What can hang from each mark:
D: Q
R: F
X: T
A: U X
Y: U V
T: Q U X
Q: A
H: V
F: A
U: Y
V: R Y

Known rows, with every way that one mark hangs from another:
A(U(Y(V(R))) X): [  0.4  -2.5   1.5  -4.9  -1.6  -4.0   2.1   6.3  17.8   9.4  10.5  -3.6
  -3.3  -0.6  25.0  -3.6  -3.5  -6.1   3.6 -33.3  15.7 -12.3  17.9   5.7
  -0.2  16.8]
X(T(Q)): [ -7.3 -11.4   2.2   0.1   0.5  -4.6   0.0   1.6 -13.1   4.6   2.3  -5.6
   2.0  -0.2   5.8   1.5  -2.9 -13.6   4.7   9.3   2.2  -0.2   0.4  -4.7
  -2.6   8.6]
Q(A): [ 6.2 -2.8  1.8 -0.2 -3.9 -4.1 -0.6 -3.0 15.5 -2.5 -0.5  1.4 -0.7 -0.6
 -4.2  3.8  3.3 28.3 -0.3  2.5 -7.9  5.8  5.8  1.2 -1.8 -1.8]
U(Y(V(R(F(A(X(T))))))): [ -1.8  10.8   1.1  -1.1   3.7  -5.5   5.4  -2.4  14.0  -1.3  11.0  -3.8
  -5.0   2.6  17.4   5.7  -9.5 -50.6   6.1  -2.9   7.2 -16.4  19.3   2.5
 -12.7  13.5]
T(Q(A) U(Y(V)) X): [ 38.7  -6.5   4.7  -2.1  -4.9 -16.6   5.1  -0.7   0.3  -2.8   7.5  -1.5
  -6.7  -4.3  12.1   5.1  -0.9 -34.7   2.4  -4.4  19.4   4.5  28.1   6.7
   1.7   8.7]
Q(A(U(Y) X(T))): [-11.6 -13.7   1.3  -0.8  -2.7  -5.1   0.9   0.5   7.4  -2.3   5.2   1.0
  -3.1  -0.4  14.8   3.7  -1.4  41.5   3.3 -33.3 -24.7   3.5  15.2  -0.2
  -5.7   4.9]
D(Q(A)): [  7.1  -6.0  -0.4  -3.1  -6.3  -1.5   0.9   4.3   3.1  -3.3  -3.6  -1.1
   2.3   1.6  -5.9   6.0  10.5   5.7   1.3   9.6 -12.8  12.7  10.4   0.0
  -2.4  -4.1]
Q(A(X)): [-3.1 -2.5  0.9 -2.9 -5.8 -4.7 -6.5 -2.3 15.2  1.0  0.6  2.3 -1.7 -3.3
 -4.6  2.1 -0.2 43.3  2.3 -9.5  4.4  3.5  6.0 -1.4 -6.5  0.9]
Y(U V(R(F(A(X(T)))))): [ -9.6   7.5   3.0   0.9   2.3  -4.8   2.3  -8.5   6.0  -0.3  -0.8   0.5
  -4.2   3.2  17.9   7.6  -9.5   0.5   4.2   5.4   3.2 -19.4  12.7  -1.5
 -14.0   7.5]
U(Y(V(R))): [  9.6   2.2   2.2   0.2   0.9  -4.9   7.2   3.8  11.7   3.8   9.8  -5.3
  -2.4  -0.3  16.2   0.1   1.0 -37.6  -0.8  -8.1  13.2  -7.4  15.8   4.5
   3.7  11.8]
F(A(U X(T(Q)))): [-10.4 -11.9   1.1  -5.9   1.6  -2.8  -4.8   0.8   3.6   5.4   4.9  -3.7
  -0.6   0.6   8.9  -1.2 -13.9   2.9   6.7  -2.4  -1.5  -1.3   8.1  -1.7
 -10.2   8.2]
X(T(Q U(Y))): [ 14.9 -10.2   2.9   2.1   2.7  -4.4   9.4   3.0 -22.5   0.8   7.1  -3.9
  -2.0  -1.3  16.5   5.4  -8.4 -24.7   5.5 -14.0  -2.5   1.5  14.6   0.1
   0.3   6.7]
Q(A(U)): [  5.2  -9.2   2.0  -1.6  -1.6  -3.2  -1.7  -0.8  18.0   0.6  -1.4   2.5
  -1.4   2.2   3.4   3.6   1.9  42.3   0.7 -10.3 -16.9   5.1   9.1   4.0
  -1.0   1.8]
U(Y(V(R(F(A))))): [ 21.1  16.4  -0.1  -0.7   4.9  -1.7   9.9  -1.1  26.7  -1.7   9.8  -2.6
  -6.2   6.3   9.0   5.2  -6.6 -67.7   2.4   9.6   8.5 -15.2  21.2   8.2
  -3.9   8.3]
H(V(R(F(A(X))) Y)): [  1.1  21.8  -3.0  -4.7   5.4  -5.4   5.0  -4.3   6.8  -6.4   2.2  -2.2
  -3.0   3.8  15.7   2.0 -17.0 -19.2   7.5  -6.7  20.3 -17.2   9.4   2.9
 -11.8  15.1]
X(T(U(Y(V(R))))): [ 14.2  -4.9   4.8   4.1   5.9  -8.4   9.7   1.0 -10.8   1.1   8.1  -4.8
  -2.0  -2.4  33.6   6.5  -5.5 -23.1   1.9 -19.4   1.4  -4.8  20.3   3.8
  -0.1  11.7]
X(T(Q(A) U)): [ 13.9 -14.9   5.7   1.3   0.5  -9.6   1.9  -2.5  -8.0   1.5   0.8  -1.8
  -0.2  -2.9  10.4   9.1  -5.4  25.5   5.8   1.2  -4.9   6.7  13.5  -0.7
  -4.6   5.1]
V(Y(U)): [ -9.9   2.7  -1.0   2.8  -3.2  -1.3   4.1  -9.3 -17.8 -10.3  -8.3   1.9
  -0.8   3.1  10.0   0.0  -4.5  36.7  -4.5  -7.1  -6.4  -3.1   0.8  -2.9
   4.0  -3.2]
D(Q): [  2.2  -3.6  -2.6  -3.3  -2.7   2.2   1.9   6.9 -11.6   1.3  -2.7  -2.6
   3.5   1.6  -1.4   2.3   7.5 -24.1   2.4   7.0  -4.3   6.7   4.4  -0.9
  -1.0  -3.2]
H(V): [  1.6   4.2   0.0  -0.6   5.7  -7.1   4.8   5.7   0.1  -3.2  -1.0  -1.8
  -1.9   0.7   5.7  -0.2   0.3 -17.6   3.6  -1.2   1.5  -3.9  -0.6   0.6
  -1.5   7.2]
D(Q(A(U(Y(V)) X(T)))): [ -9.8 -13.5   1.7  -4.2  -3.8  -9.0   2.0   9.1   4.5  -1.4   3.6  -3.7
  -0.6   0.8  16.5   4.1  11.8  -4.0   6.4 -18.3 -20.1   7.6  22.8  -1.0
  -8.0   7.6]

Rows:
[-17.2   8.9  -2.4   1.0  -0.5  -1.0   2.8 -14.5 -11.8  -8.1  -2.8   1.0
  -2.4   3.6  20.4   7.5 -18.1  29.1   1.6  -6.8  -2.8 -15.4   8.7  -3.5
 -11.0   5.1] => V(R(F(A(X(T)))) Y(U))
[  4.4   9.5   2.8   2.3  -1.0  -2.5   4.6  -2.4   5.9   2.8  -2.3   1.0
  -3.4   4.7  13.4   6.0   0.5   0.5   2.2   3.5   7.5 -22.3   9.6   2.6
  -2.0   7.4] => Y(U V(R(F)))
[ -2.4   9.9  -1.1   2.3  -3.0   0.8   6.6  -9.9 -10.6  -5.1  -5.3   2.0
  -1.4   5.8  15.3   5.2  -8.1  25.2   0.8  -7.9   3.5 -17.8   5.9   1.0
  -0.4   5.2] => V(R(F) Y(U))
[-18.6 -11.2   1.5  -2.9  -2.6  -4.0  -4.5   2.4 -12.7   7.2   4.4  -4.7
   2.2  -3.4   5.3  -0.6  -5.4   5.9   7.1  -4.5  14.4  -3.6   0.3  -7.8
  -8.1  10.4] => A(X(T(Q)))
[-10.6  13.7  -2.2  -1.7   7.8  -8.7   4.4  -5.9  -4.3  -9.2   2.2  -4.0
  -1.3   2.9  22.6   4.4 -17.0 -17.8   9.1  -6.4   4.3 -15.0   7.5  -1.2
 -15.8  17.9] => H(V(R(F(A(X(T)))) Y))
[ -2.1  11.2  -3.1  -6.2   1.5   2.3   0.2  -8.1  10.9   0.0   2.7   0.0
  -1.0   5.0  16.6   0.7 -17.2   9.2   6.1 -17.7   7.6 -14.6  12.6   5.7
  -9.0  11.1] => V(R(F(A(U X))) Y)
[  7.2  -6.4   4.1  -7.3  -4.7 -10.1  -0.9   7.0  25.9   6.9   9.7  -3.4
  -5.0   1.1   7.7  -1.9   0.4  -1.1   6.7 -15.4  11.2  -5.3  21.8   2.8
  -2.6  14.1] => T(Q(A(U(Y(V)) X)))
[  2.5 -16.1   6.4  -0.9  -0.5 -12.8   4.0   4.6  15.2   1.3   7.4  -5.7
  -3.0   2.9  15.3   3.2   3.6 -14.9   4.8  -4.3 -13.5   0.2  20.6   2.6
  -1.3  14.0] => X(T(Q(A(U(Y(V))))))
[ -3.5  15.6  -3.0  -1.9  -2.8   1.8   2.5 -13.9  -0.4  -5.9  -2.5   2.4
  -3.0   4.7  12.2   3.8 -17.7  28.8   0.8  -5.0  11.4 -15.6  10.7   0.4
  -7.7   2.8] => V(R(F(A(X))) Y(U))
[ -5.3   3.9  -1.8  -2.4   4.7   1.2   3.8  -1.5   6.6  -4.3   7.2   1.4
  -5.4   6.2   9.9   4.7  -7.6 -20.6   7.6 -17.5 -24.7  -7.5  13.7   2.9
 -11.5   4.0] => R(F(A(U(Y) X(T))))
[-14.1   2.8  -2.5  -3.1   3.8  -0.9  -0.9  -8.9   2.6  -2.8   2.8  -1.4
  -0.2   4.5  24.1   2.8 -16.6  11.6   6.9 -18.8  -6.3 -12.8  11.3   1.8
 -13.1  13.7] => V(R(F(A(U X(T)))) Y)
[  1.4 -11.9   1.9  -7.6  -7.0  -5.0  -7.0   3.0  17.7  10.2   3.3  -0.5
  -1.4  -0.9   1.2  -0.6  -5.5  44.8   7.8 -12.7   9.1  -1.2  11.4   0.7
  -4.9   8.9] => T(Q(A(U X)))
[ 12.9  11.8   1.5  -0.3   1.9  -2.1   9.4   3.0  14.8   2.7   9.6  -2.8
  -3.7   4.6  11.7   4.1   0.7 -53.1   4.5  -6.6  10.2 -18.8  17.5   6.5
  -1.1  13.5] => U(Y(V(R(F))))
[ 14.9   9.1   2.6  -3.4   6.2  -1.6   3.0  -1.4  28.3   3.8   4.0  -0.9
  -3.6   7.1  14.4   3.8  -6.2 -31.6   5.6   5.6   2.2 -15.8  16.7  10.4
  -7.2  11.2] => Y(V(R(F(A(U)))))
[ 11.2  -3.1   0.8  -2.2   3.7  -3.5   5.8  -1.5 -10.5   0.8   9.6  -3.0
  -4.4  -2.3  12.9   4.0 -18.3 -18.4   6.8  -9.1   6.5   2.0  18.5  -0.4
  -8.0   3.8] => F(A(X(T(Q U(Y)))))
[ -1.3 -11.1   3.3  -1.5   0.4  -5.3  -2.0   1.4 -23.6   6.9   3.7  -2.7
   0.6  -6.1  14.0   2.8 -11.1  16.6   8.9 -14.5  15.4  -2.1   7.0  -4.4
  -8.2   7.9] => A(X(T(Q U)))
[-10.9 -11.4   3.5  -4.0   0.7  -9.3   1.2   8.1   0.0   7.7   9.5  -6.6
  -2.6   0.2  18.6  -3.1  -1.7 -26.7   8.6 -19.9   4.5 -10.1  14.0  -1.8
  -4.1  18.4] => A(U(Y(V)) X(T(Q)))
[ 17.7 -11.6   0.9  -4.2  -9.7 -10.8  -5.0  -4.3   3.9   0.0   2.9  -0.9
  -0.9  -4.2  -3.0   2.7  -0.6  -2.3   0.9  10.0  16.4   7.6  10.9   1.5
  -0.9   5.2] => T(Q(A) X)
[  5.1   6.4   1.4  -5.0  -0.1  -1.7   4.7   5.8  19.4   8.0  10.8  -1.1
  -5.0   3.9  20.4   0.6  -2.7 -24.1   9.6 -31.3  13.3 -23.8  19.1   7.0
  -5.1  17.6] => A(U(Y(V(R(F)))) X)
[ 38.0  -9.7   1.2  -1.8  -7.0 -10.4   5.2  -2.5  -6.7  -2.8   7.5   0.2
  -5.5  -5.0   7.4   6.8  -6.0 -11.7   2.3 -12.0  13.6   9.3  24.1   6.3
   3.0   4.8] => T(Q(A) U(Y) X)
[  8.1 -12.4   3.9   1.8   3.3  -6.2   2.5   1.6 -22.7   3.9   1.6  -3.5
   1.1  -2.3  14.1   5.4  -7.6  -1.2   6.7  -0.8   4.1   0.9   7.1  -1.7
  -2.9   7.2] => X(T(Q U))
[ 16.5   5.9   0.4  -2.2   4.3  -2.6   8.0  -1.6  -9.3  -1.3   9.2  -1.4
  -5.6   1.6   8.4   8.1 -16.6 -38.1  11.8  -6.0   6.1  -7.8  20.1   1.1
 -12.3   5.1] => R(F(A(X(T(Q U(Y))))))
[  7.1  11.8  -2.7  -5.5   2.6   4.3   4.5  -0.1  18.1  -2.4   7.6   2.8
  -7.2   7.4   2.9   2.2  -8.3 -26.3   7.0 -18.5  -9.9 -10.0  15.3   6.4
  -7.5   1.6] => R(F(A(U(Y) X)))
[ -8.5 -16.1  -1.3  -4.8  -6.2  -3.0   2.3   7.9  -3.9  -1.7   2.4  -1.8
   0.7   0.4  13.0   6.3   7.6  16.4   6.2 -26.4 -29.3  12.1  18.6  -0.9
  -6.5   2.5] => D(Q(A(U(Y) X(T))))
[  7.8  -7.9   4.9  -1.3   1.1 -10.2   5.4   4.9 -11.3  10.7  12.5  -7.9
  -2.2  -5.5  31.7   2.9 -11.2 -18.8   7.9 -23.9  29.9  -9.6  22.3   0.0
  -4.7  21.4] => A(X(T(Q U(Y(V(R))))))
[  9.9 -13.2   2.6  -4.5  -4.5  -5.1  -0.9   2.7  16.9   7.3   1.4  -1.5
  -0.3   2.1   1.0   2.4  -1.6  24.9   4.9  -0.9  -3.5   2.4  11.2   3.5
  -0.4   7.1] => T(Q(A(U)))
[ -2.0 -15.2   4.0   0.1  -2.9  -8.1  -1.6  -1.5   2.6   1.3   1.7  -4.3
   1.6  -1.2   1.4   5.9  -1.8  16.4   3.8  13.3  -4.7   5.4   6.3  -3.7
  -5.2   6.3] => X(T(Q(A)))
[ 12.8 -10.0  -2.1  -4.3  -5.8   0.5   6.7   8.5   5.9  -2.2   1.9  -1.0
  -0.8   4.9   4.6   5.2  10.6   1.9   2.7 -14.1 -26.5  13.3  20.7   5.2
   1.8  -0.8] => D(Q(A(U(Y))))
[ 32.6  -3.9   2.6  -2.2  -0.9 -11.8   4.8   1.7 -13.3  -0.1   8.3  -3.3
  -5.5  -4.2  17.5   1.0  -4.2 -65.0   3.6  -9.8  30.2  -1.5  21.3   5.9
   3.6  11.0] => T(Q U(Y(V)) X)
